Known rows, with every way that one mark hangs from another:
J_796(J_85): [ 0.86 -0.01 -0.16  1.19  1.24  0.52  0.84 -0.57 -0.71  0.62 -0.81  0.96
  0.14 -0.69 -0.87  0.23 -0.64  0.90  0.52  1.36 -3.87  1.90]
J_215(J_842(J_334 J_796)): [-0.21 -0.11 -0.66 -1.92  0.36  0.83  0.83 -0.37  2.26 -0.85 -1.75 -0.25
  2.75 -1.27  0.47 -0.88 -2.69 -0.40 -0.21  0.75 -1.31 -1.11]
J_796(J_215 J_327 J_649 J_704(J_542 J_903) J_842): [ 0.24  0.74 -0.98 -0.38 -1.23 -0.10 -0.67  0.41 -2.44  0.62  2.77 -0.65
 -2.49  0.54 -1.45  2.38  1.91  0.73 -0.22 -1.63  3.87  1.05]
J_842(J_215 J_796(J_85 J_704(J_903))): [ 0.61 -2.08  0.37 -2.09  0.07  1.81  0.46  1.85  1.50  2.80 -1.61  0.22
 -1.11  0.11 -0.97 -0.73  3.54  0.37 -1.01  1.40 -0.33  1.25]
J_215(J_842(J_334 J_796(J_85))): [-0.04 -0.40 -0.43 -1.50  0.73  2.23  0.30  0.61  2.64  0.04 -1.28  0.66
  2.18 -1.06 -0.77 -1.74 -2.25  1.47 -0.48  0.67 -1.45 -0.97]
J_842(J_215 J_334 J_796(J_327)): [-1.23 -4.27 -0.68 -2.71 -0.35 -0.35 -0.21  1.23  1.30 -1.78 -3.63 -0.12
  0.84  2.18  0.74 -1.09  0.14 -2.12 -0.66  1.00 -0.52  0.13]
J_85(J_796(J_649)): [-0.27  2.02 -0.03  2.56 -0.16 -1.01 -0.67 -0.49 -0.73 -0.32 -1.00  0.08
  1.34 -1.65  0.15  2.18 -0.78 -0.28  0.90 -0.31 -1.99 -0.39]
J_85(J_796(J_704 J_842)): [ 0.29  0.80 -0.49  0.76 -1.27 -1.15  2.03  0.05  0.41 -0.77  0.05  1.00
  1.10  0.05  0.42  1.60  1.07  0.33  0.77 -0.03  1.19 -0.87]
J_85(J_796(J_842)): [-0.03  1.04 -1.20  0.65 -1.07 -1.17  1.47 -0.42  0.07 -1.01 -0.20  0.29
  2.44 -0.99  0.56  2.80 -0.41  1.56  0.61  0.07 -1.59 -0.59]
J_85(J_796(J_649 J_704(J_542 J_903) J_842)): [ 0.39  1.77 -0.34  1.02 -1.36 -0.07  1.03  0.25  0.36  0.91  2.36 -0.56
 -0.63 -2.32 -0.85  3.44  2.48  1.73  0.99 -1.80  1.81 -0.13]
J_649(J_796): [-0.65  1.24 -0.17  0.72  0.86 -2.36  0.82 -1.89 -0.83 -0.02 -1.47 -1.36
  0.71 -0.18  0.94  1.34 -0.89 -2.11  0.68  1.10 -5.81  0.69]
J_796(J_842): [ 0.04  0.48 -1.56  0.85 -0.25 -0.98  1.99 -1.09 -1.38  0.10 -0.13  0.30
  1.78 -0.52 -0.17  1.64  0.19  0.90  0.74  0.51 -2.36  0.89]
J_649(J_796(J_85 J_704(J_542 J_903))): [ 0.72  0.52  1.08 -0.63  1.31  0.11  1.33 -0.70  0.73  1.78  0.98 -1.30
 -2.85 -0.96 -0.49  1.03  1.46 -0.06  0.49  0.54 -3.51  2.01]
J_327(J_796): [ 0.47  1.58 -0.18  1.08  1.31 -1.58  0.55 -2.51 -1.63  0.59 -1.93 -1.37
  1.11 -2.50  1.64  1.12  0.17 -1.87  0.22  0.15 -4.42  1.54]
J_85(J_796(J_215(J_842) J_704(J_542))): [ 2.16  1.02  2.26 -0.74 -0.17  1.10  1.15 -0.36  2.60 -2.28  1.57 -0.19
 -0.26 -1.06  1.66  1.18 -4.07  1.11  0.96  0.32  1.63 -1.81]
J_903(J_704(J_542)): [ 1.69 -0.26 -0.05  0.70  2.11 -0.33  2.44 -0.62 -0.34  0.87 -0.38 -0.80
 -1.45 -0.13  0.44  0.75 -0.31 -1.57  1.71  0.64 -3.24  1.13]
J_85(J_796(J_215(J_842) J_327 J_649)): [-1.12  2.61 -0.26  0.05 -1.20 -0.37 -2.60  0.40 -0.84 -2.11  0.08  0.08
  0.58 -0.24  0.70  1.78 -4.31  0.44  0.07 -0.78  1.18 -2.24]
J_327(J_796(J_215(J_842(J_334)) J_649 J_704(J_542))): [ 0.57  1.23  1.99  0.82  0.59  0.72 -1.25 -1.46  1.11 -0.85  2.31 -1.50
 -0.08 -2.09  1.68 -1.85 -2.25 -0.27  0.09 -1.85  2.50 -1.45]
J_215(J_842): [ 0.17  1.56 -0.35 -0.24  0.53 -0.12  1.81 -1.45  0.28 -0.57 -0.76  0.16
  1.21 -1.97  0.80  0.61 -3.42 -0.02  1.24  1.27 -3.39  0.29]
J_327(J_796(J_704(J_903) J_842(J_215))): [-0.48 -0.42 -0.52 -1.33 -1.03 -1.08  1.16 -0.65 -0.41  2.01  0.36 -1.30
  0.02 -1.58  1.74  0.33  4.27 -0.06 -0.61 -0.38 -0.13  1.30]
J_842(J_215 J_796(J_85 J_649 J_704)): [-0.29 -0.97  0.77  1.89  0.23  1.52 -0.85  2.40  0.47  2.49 -2.40  0.88
 -0.54  1.06 -1.76 -1.56  3.15 -0.10 -0.01  0.30  0.99 -0.42]
J_796(J_704): [ 0.97  0.14  0.35  0.83  0.74 -0.91  1.97 -1.12 -0.69  0.02 -0.99  0.72
 -0.64  0.12  0.43 -0.05  0.33 -2.17  0.86  1.32 -1.15  1.29]
J_215(J_842(J_334)): [-0.34 -0.37 -0.17 -1.19  0.27  0.06  1.27 -1.43  1.70 -1.78  0.21  0.53
  1.83 -1.42  1.40 -1.36 -4.10 -0.02  0.61  1.03 -2.18 -0.16]

Rows:
[-0.20  0.85 -0.07  1.26 -0.19 -1.10 -1.84  0.17 -3.19 -0.53 -0.24  0.75
 -1.96  2.12 -0.50  0.06  0.07 -2.37 -0.12 -0.19  2.75  0.19]
J_796(J_215 J_327 J_649 J_704)
[-0.96 -0.51 -0.45 -2.32 -1.44 -1.38 -0.49 -0.51  0.14  0.03  3.48 -1.06
  0.34  1.43  1.06 -0.87  1.21  0.21 -1.88  0.09  1.32 -0.41]
J_649(J_796(J_215 J_704(J_903) J_842(J_334)))
[-2.58 -3.27 -0.72  0.84 -1.49  0.13 -1.00  2.46 -0.22 -0.41  0.50  2.11
 -1.27  3.06 -1.21 -2.90  2.29  1.07  0.09 -0.76  3.97 -0.43]
J_796(J_85 J_327 J_649 J_704 J_842(J_215 J_334))
[ 1.80  1.83  1.46  1.26  1.13  1.46 -2.28 -0.73 -1.46  2.87  2.46 -1.68
 -2.35 -2.69 -0.70  0.60  2.15  1.19 -0.85 -1.68  0.62  1.69]
J_327(J_796(J_85 J_215 J_649 J_704(J_542 J_903)))
[-0.44 -0.28 -0.62  1.55  0.80  1.40 -1.72  0.97  0.32  1.30 -1.34  0.47
  1.65 -0.32 -2.25 -1.24  0.89  0.65 -0.62 -0.25 -0.81 -0.22]
J_842(J_334 J_796(J_85 J_649))
[-1.77 -4.20 -1.27 -3.56 -2.11 -1.03  0.94  1.09  0.65 -0.89  0.83  0.63
 -1.19  1.85  0.97 -1.24  2.16 -0.36 -0.73  0.41  2.82  1.12]
J_796(J_327 J_704(J_903) J_842(J_215 J_334))
[ 0.47  1.62 -0.91  0.63 -0.15 -1.08 -0.48 -1.72 -2.34  0.40  0.72 -1.42
  2.21 -1.06  1.21  1.34  0.58  0.98 -1.00 -0.68 -1.16  0.14]
J_327(J_796(J_215 J_842))
[-0.93 -3.06  0.41  0.14 -0.53  0.16  0.42  0.50  1.26  0.46  0.48  0.52
  0.61  0.35  1.16 -3.34  2.73  1.39 -0.59 -0.50  1.28 -0.06]
J_327(J_796(J_85 J_704 J_842(J_215 J_334)))
[-1.14  1.47 -0.85  1.50 -0.51 -1.74 -1.27  0.13 -1.82 -1.38 -1.98  0.20
  0.02 -0.28 -0.02  2.59 -0.84 -1.47  0.81 -0.61 -0.93 -0.26]
J_85(J_796(J_327 J_649))
[ 0.23  1.41 -0.60  1.45  0.53 -0.32  1.00 -0.64 -1.39  1.91 -0.16  0.32
  0.08 -1.09 -0.34 -0.26  2.93  0.68  0.02 -0.79 -0.22  0.57]
J_327(J_796(J_85 J_704 J_842))
[ 1.14  1.91  1.42  3.49  1.96  0.54 -0.22 -0.98 -0.95  2.11 -0.29 -0.74
 -1.84 -2.43 -0.76  0.16  2.08 -0.34  1.16 -1.58 -0.94  1.20]
J_327(J_796(J_85 J_649 J_704(J_542)))
[-0.22 -3.76  0.15 -1.59 -0.06  0.30  0.48  0.58  2.46 -0.61 -2.59 -0.30
  2.14  0.72  0.90 -1.46  0.15 -0.78 -0.60  1.43 -1.46  0.02]
J_842(J_215 J_334 J_796)
[ 0.79  1.23 -0.17  1.80  0.72  1.88 -2.80  1.19 -1.39  2.18 -0.77  0.15
  1.03  0.24 -2.50  0.35  0.45  1.42 -1.17 -0.13 -0.32 -0.42]
J_842(J_796(J_85 J_215 J_649))
[-0.54 -0.78 -0.39 -0.30 -0.36 -0.02 -2.83  1.34 -1.00 -0.78 -1.10  0.36
 -0.38  2.93 -0.94 -1.39  0.83 -2.76 -1.49 -0.60  4.74 -1.15]
J_842(J_334 J_796(J_215 J_327 J_649 J_704))
[-1.23 -0.62 -0.64 -0.62 -0.93 -1.60 -0.67 -1.01  0.00 -1.33  2.13 -1.02
  2.45  1.85  1.18 -0.49 -1.18  0.76 -1.15  0.23 -1.25 -1.13]
J_649(J_796(J_215 J_842(J_334)))
[-1.65 -1.48 -0.60 -1.27 -0.91 -0.98 -1.42  0.96 -0.60 -1.39  1.68  0.57
 -0.88  4.35 -0.31 -2.05  0.20  0.32 -1.35 -0.25  2.49 -1.09]
J_649(J_796(J_85 J_215 J_327 J_704 J_842(J_334)))
[-0.81 -1.04  0.24 -0.19 -0.58 -0.35 -0.73  0.39  0.46 -0.29  2.75  0.52
  0.51  2.96 -0.08 -2.43  0.34  1.53 -1.28  0.07  1.41 -1.28]
J_649(J_796(J_85 J_215 J_704 J_842(J_334)))
[ 2.69  0.04  1.83 -1.70 -0.23  0.59  0.58 -0.40  1.39 -0.64  2.17 -0.89
 -1.30 -1.29  1.07  2.47 -0.47  0.75 -0.35  0.39  1.00  0.70]
J_85(J_796(J_215 J_704(J_542 J_903)))
[-0.05 -1.58  0.82  2.84 -0.44  1.43  1.22  1.62  0.59  1.40  1.28  0.83
 -1.35  0.34 -1.66 -0.41  2.59  2.95  1.69 -0.75  1.57  0.29]
J_796(J_85 J_649 J_704(J_542) J_842(J_215))
[-1.02  1.44 -1.86  0.96  0.30 -0.88 -1.15  0.44 -2.38  0.60 -3.75 -0.50
  0.40  0.34 -1.87  1.91  1.00 -2.63  0.15 -0.50 -0.96  0.15]
J_842(J_796(J_327 J_649))
[ 0.19  1.48 -0.05  1.54  0.46  0.78 -0.73  0.21 -1.49  3.12  0.97  0.88
 -1.99 -1.35 -1.92 -0.06  2.52  0.31 -0.03  0.01 -0.28  1.83]
J_796(J_85 J_649 J_704(J_903))
[-0.33  1.04 -0.66 -1.88  0.56  1.31  0.51  1.50  0.36  0.41 -2.90  1.11
 -1.12  0.81 -1.58 -0.59 -0.59 -1.04  0.17  0.44  1.11 -0.79]
J_215(J_842(J_796(J_85 J_327 J_704)))
[ 0.43  1.18  1.05  0.72  0.44  1.84 -1.22  0.97 -0.60 -0.39  1.43  0.72
 -2.86  0.62 -1.42 -0.32 -2.56  1.20  0.82 -0.93  2.93 -0.51]
J_796(J_85 J_215(J_842) J_327 J_649 J_704(J_542))
[ 1.93 -1.49  1.19 -0.32  1.00  1.21  0.08  0.49 -0.88 -0.98  0.58  0.81
 -3.32  2.07 -1.02  0.16 -0.88  0.16  0.22  0.54  1.46  1.52]
J_796(J_85 J_215 J_327 J_704(J_542))
[-0.02 -0.06  0.16 -1.94  0.24  0.83  1.36  0.07  2.65 -0.65 -1.50  0.41
  1.42 -0.27  0.50 -2.09 -1.34 -1.57 -0.06  0.76  1.32 -1.53]
J_215(J_842(J_334 J_796(J_704)))
[-0.66 -0.75  1.27 -2.81  0.05 -0.81  0.04 -0.58  1.84 -3.30  1.26 -1.14
 -1.60  2.06  1.91 -1.29 -4.08 -1.84  0.24  0.02  1.25 -1.61]
J_649(J_796(J_215(J_842(J_334)) J_327 J_704(J_542)))
[ 0.26 -0.35  0.99 -1.77 -0.91  0.46 -0.77 -0.47  2.58 -3.18  1.58  0.32
  2.61 -0.79  2.49 -0.59 -5.63  1.74 -0.61  0.74  0.32 -2.16]
J_85(J_796(J_215(J_842(J_334))))
